Every row comes from one small tree of marks. The marks that hang from a mark follow it in brackets, in the order of their numbers. Every link used is in the known rows. Which tree was each row made from?
Known rows
q_365(q_450(q_980(q_840(q_127)))): [ 2.49  2.12 -1.74  1.85  1.23 -0.53  4.88 -0.06  1.34 -1.20 -0.84 -0.59
 -0.31  0.20 -0.58  3.87  0.22 -0.78 -1.53  1.20 -1.64  1.88  2.38 -2.40]
q_127(q_840): [-0.29  1.06 -1.14  1.76 -1.53 -1.57  1.69 -0.90 -2.09 -0.71 -0.63  0.30
 -0.33 -0.59 -0.14 -0.31  1.27  1.21  0.15  0.33  0.78  0.72  1.20 -0.58]
q_539(q_840): [ 1.52  1.11 -1.94  1.70 -0.33 -1.58  2.06  0.75  1.62 -0.31 -1.91 -0.13
  1.19 -1.62  0.12 -0.65  0.68  1.52  0.47  0.63  0.93 -0.35  1.95 -0.40]
q_578(q_365(q_450(q_980(q_472)))): [ 3.71  2.93 -0.98  1.97  0.32 -1.66  3.27 -0.35  0.33 -2.39 -5.27 -2.10
  0.88 -0.98  0.61  4.36 -0.08 -0.76 -0.33  1.58  0.23 -0.35 -0.72  0.71]
q_450(q_980(q_840)): [ 2.92  1.89 -3.27  1.35  0.54 -0.01  3.24 -0.36 -0.21 -2.60 -0.18 -0.47
  0.23 -0.02  0.44  1.83  0.10 -1.40 -0.26  1.22 -0.07 -0.44  0.65 -1.03]
q_539(q_840(q_127)): [ 1.13  2.40 -2.17  2.42 -0.42 -1.40  2.65  0.83  1.76  0.88 -1.43  1.01
  1.70 -0.58 -0.31  0.32  0.42  1.89  0.10  1.66  0.48  1.60  2.92 -1.36]
q_980(q_472 q_578(q_365) q_840(q_127)): [ 2.35  4.17 -4.54  2.92 -0.53 -1.31  1.51 -0.07  0.57  0.27 -2.30  1.06
  1.30  0.55  1.52  4.63  0.24 -0.99 -0.49  5.42  1.70  2.94  0.36 -1.56]
q_578(q_980(q_472 q_840)): [ 2.13  3.68 -3.84  0.75  0.53 -1.64  2.23 -1.58  0.46 -0.78 -1.89  1.24
  0.24  0.50 -0.09  2.71 -0.64 -2.83  0.32  2.57  1.73  1.02  1.33 -1.23]
q_578(q_365(q_450) q_980(q_472 q_840)): [ 2.32  3.72 -2.54  1.91  0.74 -2.13  2.96 -0.90  0.18 -0.46 -4.35  0.13
 -0.89 -0.41  0.06  4.68 -0.85 -2.23  0.34  2.41  0.21  0.55  0.33  0.22]
q_365(q_450(q_980(q_472 q_578 q_840))): [ 4.94  2.42 -3.25  0.59  1.91 -2.14  3.58 -0.98  0.84 -1.98 -3.30 -2.95
  1.22 -0.20  0.54  3.61 -0.05 -1.59 -1.76  2.46  0.54  1.56  0.45 -2.20]
q_411(q_127(q_840)): [-0.23  1.90 -0.76  2.71 -1.79 -1.22  1.10 -0.31 -0.94 -0.23  0.07  1.66
 -0.30  0.07 -0.04  0.14  0.49  1.27  0.30 -1.44  0.47  1.59  1.57 -0.88]
q_450(q_980(q_472)): [ 3.67  3.32 -2.64  1.08  0.16 -1.55  2.48 -0.63  0.56 -2.36 -2.96 -0.99
  1.72  0.02  0.46  2.55  0.23 -0.90 -0.11  2.09  1.80  0.48 -0.03 -0.57]
q_578(q_365 q_980(q_472)): [ 1.68  4.04 -2.51  2.07 -0.79 -1.52  1.33 -1.03 -0.95 -1.27 -4.65  1.60
  1.01 -0.01  0.98  3.49 -0.75 -1.34  1.25  2.77  2.23 -0.59 -0.69  1.37]
q_578(q_365 q_980(q_472 q_840)): [ 2.00  4.69 -3.72  2.42 -0.21 -1.34  1.76 -1.18 -0.51 -1.16 -3.12  1.57
 -0.07  0.21  0.90  4.04 -0.75 -2.51  0.71  3.18  1.30  0.31 -0.11  0.30]
q_365(q_450(q_980)): [ 2.67  0.29 -0.23  1.13  0.64 -0.88  4.10  0.27  0.13 -2.44 -2.63 -1.62
  0.63 -0.62 -0.24  2.12  0.22  0.10 -1.23 -0.15 -0.10 -1.00  1.10 -0.35]
q_980(q_472 q_578 q_840(q_127)): [ 2.70  3.54 -5.04  1.38  0.42 -1.65  2.17 -0.51  1.56  0.61 -1.15  0.75
  1.59  0.71  0.43  3.49  0.04 -0.82 -1.14  5.00  2.07  4.12  1.49 -3.18]
q_365(q_450): [ 1.39 -0.73  0.22  0.80 -0.27 -1.16  3.10  0.49  1.39 -0.48 -1.72 -0.88
 -0.31 -1.02 -0.70  1.33  0.38  0.96 -0.79 -0.49  0.35 -0.18  1.94 -0.60]
q_906(q_450 q_578(q_980(q_840))): [ 1.25  2.47 -4.10  0.23 -0.51 -0.19 -0.18 -2.85 -1.07  0.34 -0.94  4.30
 -2.08 -0.50 -0.66  0.87  0.65 -1.96  1.35  0.96  1.69 -0.57 -0.76  1.41]
q_450(q_980(q_472(q_127) q_578(q_365))): [ 3.74  4.64 -2.90  4.48  0.55 -1.55  1.93 -1.14 -0.34 -3.77 -5.04  1.17
  2.23 -1.30  2.78  2.98 -0.29 -0.68 -0.43  3.92  2.54  1.35 -1.77  1.03]
q_365(q_450(q_980(q_840))): [ 3.01  0.86 -1.91  0.82  1.13 -0.87  4.05 -0.25  0.62 -2.30 -1.23 -1.82
 -0.40 -0.59 -0.07  2.63  0.18 -1.25 -1.22  0.28 -1.05  0.08  1.44 -1.52]
q_472(q_127): [ 0.38  1.02 -1.14  3.12  0.32 -0.73  2.24 -0.23  1.68 -1.64 -0.36  2.17
 -0.17 -1.93  0.25  0.02  0.24  0.85  0.05  0.83  1.78  1.40  1.52 -0.13]
q_578(q_365(q_450(q_980))): [ 2.36  1.49 -0.49  2.46 -0.16 -0.56  3.68  0.24 -0.76 -2.68 -4.23 -1.26
  0.68 -0.89  0.96  3.27  0.31  0.18 -0.29  0.56 -0.60 -1.76  0.02  1.53]
q_906(q_450(q_980(q_578 q_840))): [ 4.67  1.69 -4.61  0.50  0.56  0.81  2.22 -2.38 -1.57 -1.96 -0.61  1.20
  0.16 -0.10  1.74  1.74  0.55 -1.78 -0.61  1.78  1.06 -0.29 -0.10 -0.28]
q_450(q_980(q_578)): [ 3.01  1.33 -2.79  1.39  0.06 -0.32  2.19 -0.52 -1.61 -2.84 -2.57 -0.10
  2.61  0.51  1.69  1.23  0.25 -0.01 -0.89  1.81  1.67 -1.38 -0.18  0.16]
q_578(q_365(q_450(q_980(q_472(q_127))))): [ 3.10  3.96 -0.32  4.00  1.06 -2.00  3.82 -0.70  1.51 -3.00 -5.11 -0.42
  0.19 -2.39  0.93  3.98 -0.03 -0.55 -0.36  2.06  0.56  1.59 -0.52  0.39]
q_450(q_980): [ 2.41  1.09 -1.62  1.23 -0.23 -0.15  2.61 -0.32 -0.62 -2.59 -1.74 -0.14
  1.35 -0.21  0.58  1.19  0.46 -0.50 -0.18  0.91  0.91 -1.56  0.37 -0.05]

Write each row's tree
[ 2.51  3.71 -4.16  4.29  0.88 -1.80  1.40 -1.12  1.36 -1.75 -2.60  1.69
  0.09 -1.78  1.91  2.90 -0.01 -1.10 -0.04  4.32  2.14  3.14 -0.25 -0.48]
q_980(q_472(q_127) q_578(q_365) q_840)
[ 1.10  3.19 -2.28  3.22  0.63 -3.18  1.61 -2.38 -0.77 -1.25 -2.61  0.99
  0.47 -1.53  0.75  0.37  0.79  1.15 -0.28  2.84  2.79  3.73  0.55 -1.41]
q_980(q_472(q_127(q_840)) q_578)
[ 3.71  2.20 -0.96  0.56  0.85 -2.11  3.69 -0.47  1.50 -1.97 -4.02 -2.46
  0.98 -0.42 -0.62  3.41  0.30 -0.75 -1.02  1.15  1.05  0.65  0.51 -1.00]
q_365(q_450(q_980(q_472)))
[ 2.58  1.91 -2.81  0.11 -0.76  0.24  0.28 -2.28 -0.87 -1.10 -2.31  2.07
 -0.49 -1.11  0.22  0.66  1.23 -0.71  0.70  0.31  1.41 -1.62 -1.73  1.83]
q_906(q_450(q_980) q_578)
[ 4.56  3.21 -3.47  0.94  0.34 -1.48  2.11 -0.92 -0.43 -2.52 -3.55 -1.08
  2.98  0.30  1.27  2.46 -0.13 -0.56 -0.94  2.77  2.57  0.20 -0.69 -0.69]
q_450(q_980(q_472 q_578))
[ 0.80  1.72 -1.48  2.31 -0.02 -0.75  3.18 -0.50 -0.87 -0.90 -3.09  0.93
 -1.27 -0.47  0.36  3.53 -0.76 -1.51  0.08  1.08 -0.77 -0.68  0.81  0.81]
q_578(q_365(q_450) q_980(q_840))
[ 3.12  3.96 -1.96  2.87  1.37 -1.85  3.07 -1.41  1.66 -3.20 -2.75  0.65
  0.80 -1.44  0.68  1.85 -0.19 -0.94 -0.29  2.23  1.93  2.12 -0.09 -0.56]
q_450(q_980(q_472(q_127)))
[ 3.53  0.18 -1.32  0.97  0.74 -1.04  3.77  0.05 -0.94 -2.50 -3.72 -1.62
  1.92 -0.45  0.88  2.18  0.16  0.46 -1.63  0.57  0.60 -0.84  0.51 -0.24]
q_365(q_450(q_980(q_578)))
[ 0.31  3.66 -1.34  3.16  0.34 -3.15  1.86 -2.30  0.28 -1.14 -1.71  0.96
 -0.53 -1.96 -0.29  0.69  0.80  0.58  0.24  1.70  2.07  3.70  1.09 -1.62]
q_980(q_472(q_127(q_840)))
[ 0.57  1.48 -0.52  2.31 -0.34 -0.97  2.97  0.22 -1.25 -1.24 -4.38  1.25
  0.09 -0.62  0.39  3.05 -0.50  0.04  0.33  0.62  0.27 -1.55  0.40  2.14]
q_578(q_365(q_450) q_980)
[ 1.74  4.96 -3.93  1.59  0.40 -1.60  2.82 -0.99  0.79  0.21 -1.44  2.45
  0.59  1.41 -0.79  3.93 -0.72 -2.17  0.11  3.69  1.19  3.14  1.80 -2.08]
q_578(q_980(q_472 q_840(q_127)))
[ 1.55  3.95 -0.39  4.15  1.20 -2.54  3.15 -1.05  0.88 -1.77 -5.53  2.19
 -0.63 -1.72  0.30  3.49 -1.18 -0.83  0.25  2.07  0.90  1.82 -0.03  1.47]
q_578(q_365(q_450) q_980(q_472(q_127)))
[ 1.89  0.33 -2.62  2.46  0.08 -0.87  2.69  0.61  0.15 -0.80 -2.62 -0.78
 -0.28 -0.89  1.56  3.17  0.40  0.07 -0.95  1.92 -0.05 -0.03  0.65  0.00]
q_980(q_578(q_365(q_450)) q_840)
[ 0.66  2.74 -3.30  2.73 -0.50 -0.26  1.78 -0.84 -1.79 -1.40 -1.95  2.17
 -0.40  0.15  1.19  2.62 -0.55 -2.06  0.88  1.96  0.31 -1.19  0.23  1.24]
q_578(q_365 q_980(q_840))
[ 1.13  3.51 -1.55  1.85 -0.40 -2.61  0.63 -1.15 -0.12  0.10 -6.85  1.26
 -0.26 -0.75 -0.75  3.49 -0.08 -0.45  0.71  1.66  1.39 -0.26 -1.57  2.12]
q_906(q_578(q_365(q_450) q_980(q_472)))
[ 4.25  1.05 -3.22  0.45 -0.11  0.73  2.13 -2.07 -2.13 -2.16 -2.17  1.28
  1.32  0.07  2.05  1.21  0.35 -0.68 -0.92  1.32  2.06 -1.49 -0.61  1.01]
q_906(q_450(q_980(q_578)))
[ 4.06  3.52 -2.56  2.31  0.82 -1.63  3.66 -0.45  0.90 -2.49 -4.10 -2.08
 -0.12 -1.01  0.58  5.01 -0.05 -2.21 -0.40  2.37 -0.40  0.63 -0.17 -0.58]
q_578(q_365(q_450(q_980(q_472 q_840))))
[ 4.23  2.84 -1.54  2.89  2.38 -2.36  3.95 -1.25  1.41 -2.90 -4.66 -0.88
  1.58 -1.68  0.71  2.74 -0.20 -0.20 -1.51  2.28  1.60  2.30  0.13 -1.04]
q_365(q_450(q_980(q_472(q_127) q_578)))
[ 3.09  3.18 -4.57  1.87 -0.39 -1.38  0.70 -0.42  0.12 -1.00 -2.93 -0.04
  1.01 -0.35  2.02  3.51  0.24 -1.30 -0.15  4.33  1.96  1.18 -0.38 -0.52]
q_980(q_472 q_578(q_365) q_840)
[ 2.70  1.46 -1.73  1.98 -0.31 -2.13  1.88  0.04  0.90 -0.50 -5.37 -1.25
  1.37 -1.04  1.26  3.83  0.13  0.61 -0.98  3.08  1.72  0.40 -0.43  0.08]
q_980(q_472 q_578(q_365(q_450)))
[ 4.02  3.81 -2.84  2.93  1.34 -1.86  2.63 -1.38  0.48 -3.11 -3.24  0.73
  2.23 -0.98  1.84  1.91 -0.63 -0.62 -0.84  3.14  2.76  1.89 -0.44 -0.82]
q_450(q_980(q_472(q_127) q_578))
[ 3.27  1.97 -3.33  1.70  0.51 -2.14  2.07 -0.25  1.03 -0.39 -4.07 -1.41
  0.18 -0.87  1.09  4.34  0.05 -0.88 -0.91  3.29  0.80  1.41  0.15 -0.94]
q_980(q_472 q_578(q_365(q_450)) q_840)
[ 2.11  2.71 -1.89  3.37  0.29 -0.29  4.41  0.37 -0.12 -1.50 -2.21 -0.21
 -0.53 -0.01  0.16  5.01 -0.07 -1.00 -0.87  2.36 -1.61  1.22  0.96 -0.79]
q_578(q_365(q_450(q_980(q_840(q_127)))))
[ 1.24  2.08 -2.72 -0.03 -1.21 -0.08 -0.53 -2.36 -1.22  0.40 -2.76  4.35
 -1.09 -0.82 -0.61  0.22  0.54 -0.57  1.34  0.37  2.19 -1.36 -1.12  2.54]
q_906(q_450 q_578(q_980))
[ 3.10  1.90 -2.64  2.81 -0.98 -0.10  1.86  0.20 -2.81 -3.35 -4.00  0.34
  2.42  0.01  2.79  2.60  0.15  0.03 -0.47  2.54  1.35 -2.15 -1.15  1.89]
q_450(q_980(q_578(q_365)))
[ 3.58  4.83 -4.32  1.46  0.89 -1.42  3.39 -0.76  1.64 -1.11 -0.78  0.17
  1.16  0.99 -0.15  4.26  0.14 -1.97 -0.67  3.84  0.48  3.16  1.22 -2.51]
q_450(q_980(q_472 q_840(q_127)))
[ 3.45  1.74 -3.90  1.35  0.59 -0.33  2.36 -0.69 -1.13 -2.99 -1.21 -0.10
  1.74  0.34  1.84  1.98 -0.07 -1.19 -0.99  2.31  0.90 -0.47  0.41 -1.25]
q_450(q_980(q_578 q_840))
[ 0.18  4.85 -1.43  3.45  0.52 -3.09  2.22 -3.09 -1.40 -1.66 -3.19  2.47
 -0.29 -0.84 -0.24  0.74 -0.48 -0.51  0.80  1.93  2.00  3.00  0.67 -0.58]
q_578(q_980(q_472(q_127(q_840))))
[-0.03  0.42 -0.70  2.02 -1.21 -1.59  0.40  0.49  0.37  0.15 -4.32  0.58
 -1.00 -2.08 -0.21  1.95  1.06  1.20  0.28  0.54  0.36 -1.12 -1.00  2.06]
q_906(q_578(q_365(q_450)))
[ 3.08  2.94 -4.43  2.36  0.46 -0.18  3.15 -0.54 -0.86 -1.46 -0.56  1.11
  1.86  1.30  1.14  3.06  0.10 -0.82 -1.47  3.62  0.67  1.77  1.32 -1.97]
q_450(q_980(q_578 q_840(q_127)))
[ 1.67  4.46 -3.43  2.84  1.83 -2.13  2.69 -1.85  1.57 -1.55 -1.20  2.78
 -0.68 -0.99 -0.24  2.09 -1.12 -2.58  0.17  2.56  1.78  3.15  0.97 -1.22]
q_578(q_980(q_472(q_127) q_840))
[ 2.11  3.42 -4.00  1.24  0.22 -1.46  2.48 -0.29  2.81  0.58  0.02  0.62
  0.20  0.43 -0.92  3.58  0.45 -1.29 -0.58  3.60  1.37  3.74  2.30 -3.23]
q_980(q_472 q_840(q_127))
[ 1.96  3.71 -3.62 -0.49 -0.46 -1.52 -0.68 -3.09 -0.16  0.52 -3.93  3.56
 -0.50 -0.48 -0.64  1.41  0.53 -1.42  1.30  1.79  3.07  0.13 -1.60  1.73]
q_906(q_450 q_578(q_980(q_472)))
[ 5.91  3.35 -5.47 -0.03  1.07 -0.33  1.93 -2.92 -0.32 -1.51 -2.09  0.09
  0.59  0.00  1.67  3.06  0.64 -2.50 -0.58  3.20  2.11  0.97 -0.48 -1.00]
q_906(q_450(q_980(q_472 q_578 q_840)))
[ 4.60  4.06 -4.90  2.46  0.13 -0.97  1.97 -0.93 -1.01 -2.65 -3.72 -0.84
  1.81  0.18  2.47  4.33  0.08 -2.05  0.02  4.43  1.02  0.07 -1.30 -0.26]
q_450(q_980(q_472 q_578(q_365) q_840))
[ 0.08  2.86 -2.10  3.53 -0.03 -0.63  4.10 -0.01 -0.47  0.12 -2.72  2.13
 -1.08  0.46 -0.24  4.62 -0.80 -1.23 -0.34  2.36 -1.18  1.21  1.66 -0.26]
q_578(q_365(q_450) q_980(q_840(q_127)))
[ 4.18  4.48 -5.15  1.74  1.05 -1.18  2.99 -0.77  0.53 -1.19 -1.90 -0.12
  2.15  1.21  0.85  4.11  0.14 -1.71 -1.24  4.69  1.45  2.88  0.95 -2.64]
q_450(q_980(q_472 q_578 q_840(q_127)))
[ 2.47  3.08 -3.44  2.03  0.41 -0.04  3.83 -0.18  0.26 -1.32  0.25  0.87
  0.56  0.99  0.11  3.03  0.02 -1.32 -0.98  2.24 -0.24  1.99  1.76 -2.16]
q_450(q_980(q_840(q_127)))
[ 3.28  4.48 -3.17  1.87  0.54 -1.21  0.10 -3.26  1.29 -1.67 -3.37  2.87
 -0.93 -2.46  0.07  1.13  0.72 -1.15  0.88  1.84  2.56  1.89 -2.17  0.88]
q_906(q_450(q_980(q_472(q_127))) q_578)
[ 3.39  2.66 -4.24  3.04 -0.24  0.11  2.12 -0.42 -2.39 -3.16 -2.53  0.07
  1.09  0.14  2.54  3.30  0.13 -1.51 -0.31  2.97  0.63 -1.20 -0.90  0.40]
q_450(q_980(q_578(q_365) q_840))
[ 2.72  1.81 -1.76  2.62  0.55 -0.37  3.79 -0.02 -0.41 -2.49 -2.63 -1.56
 -0.61 -0.98  0.95  4.01  0.25 -1.34 -0.58  0.93 -1.56 -0.60  0.37  0.34]
q_578(q_365(q_450(q_980(q_840))))
[ 2.72  4.53 -2.51  3.60  1.04 -2.86  2.49 -3.03 -2.01 -2.98 -3.63  0.24
  1.49 -1.05  1.39  1.06  0.55  0.04 -0.56  2.70  2.23  3.00 -0.13 -1.23]
q_450(q_980(q_472(q_127(q_840)) q_578))
[ 1.43 -0.18 -0.93  2.25 -0.50 -0.78  2.30  0.63 -0.76 -0.91 -4.12 -0.40
  0.62 -1.08  1.47  2.71  0.44  1.41 -0.89  1.70  1.05 -0.79  0.26  1.07]
q_980(q_578(q_365(q_450)))
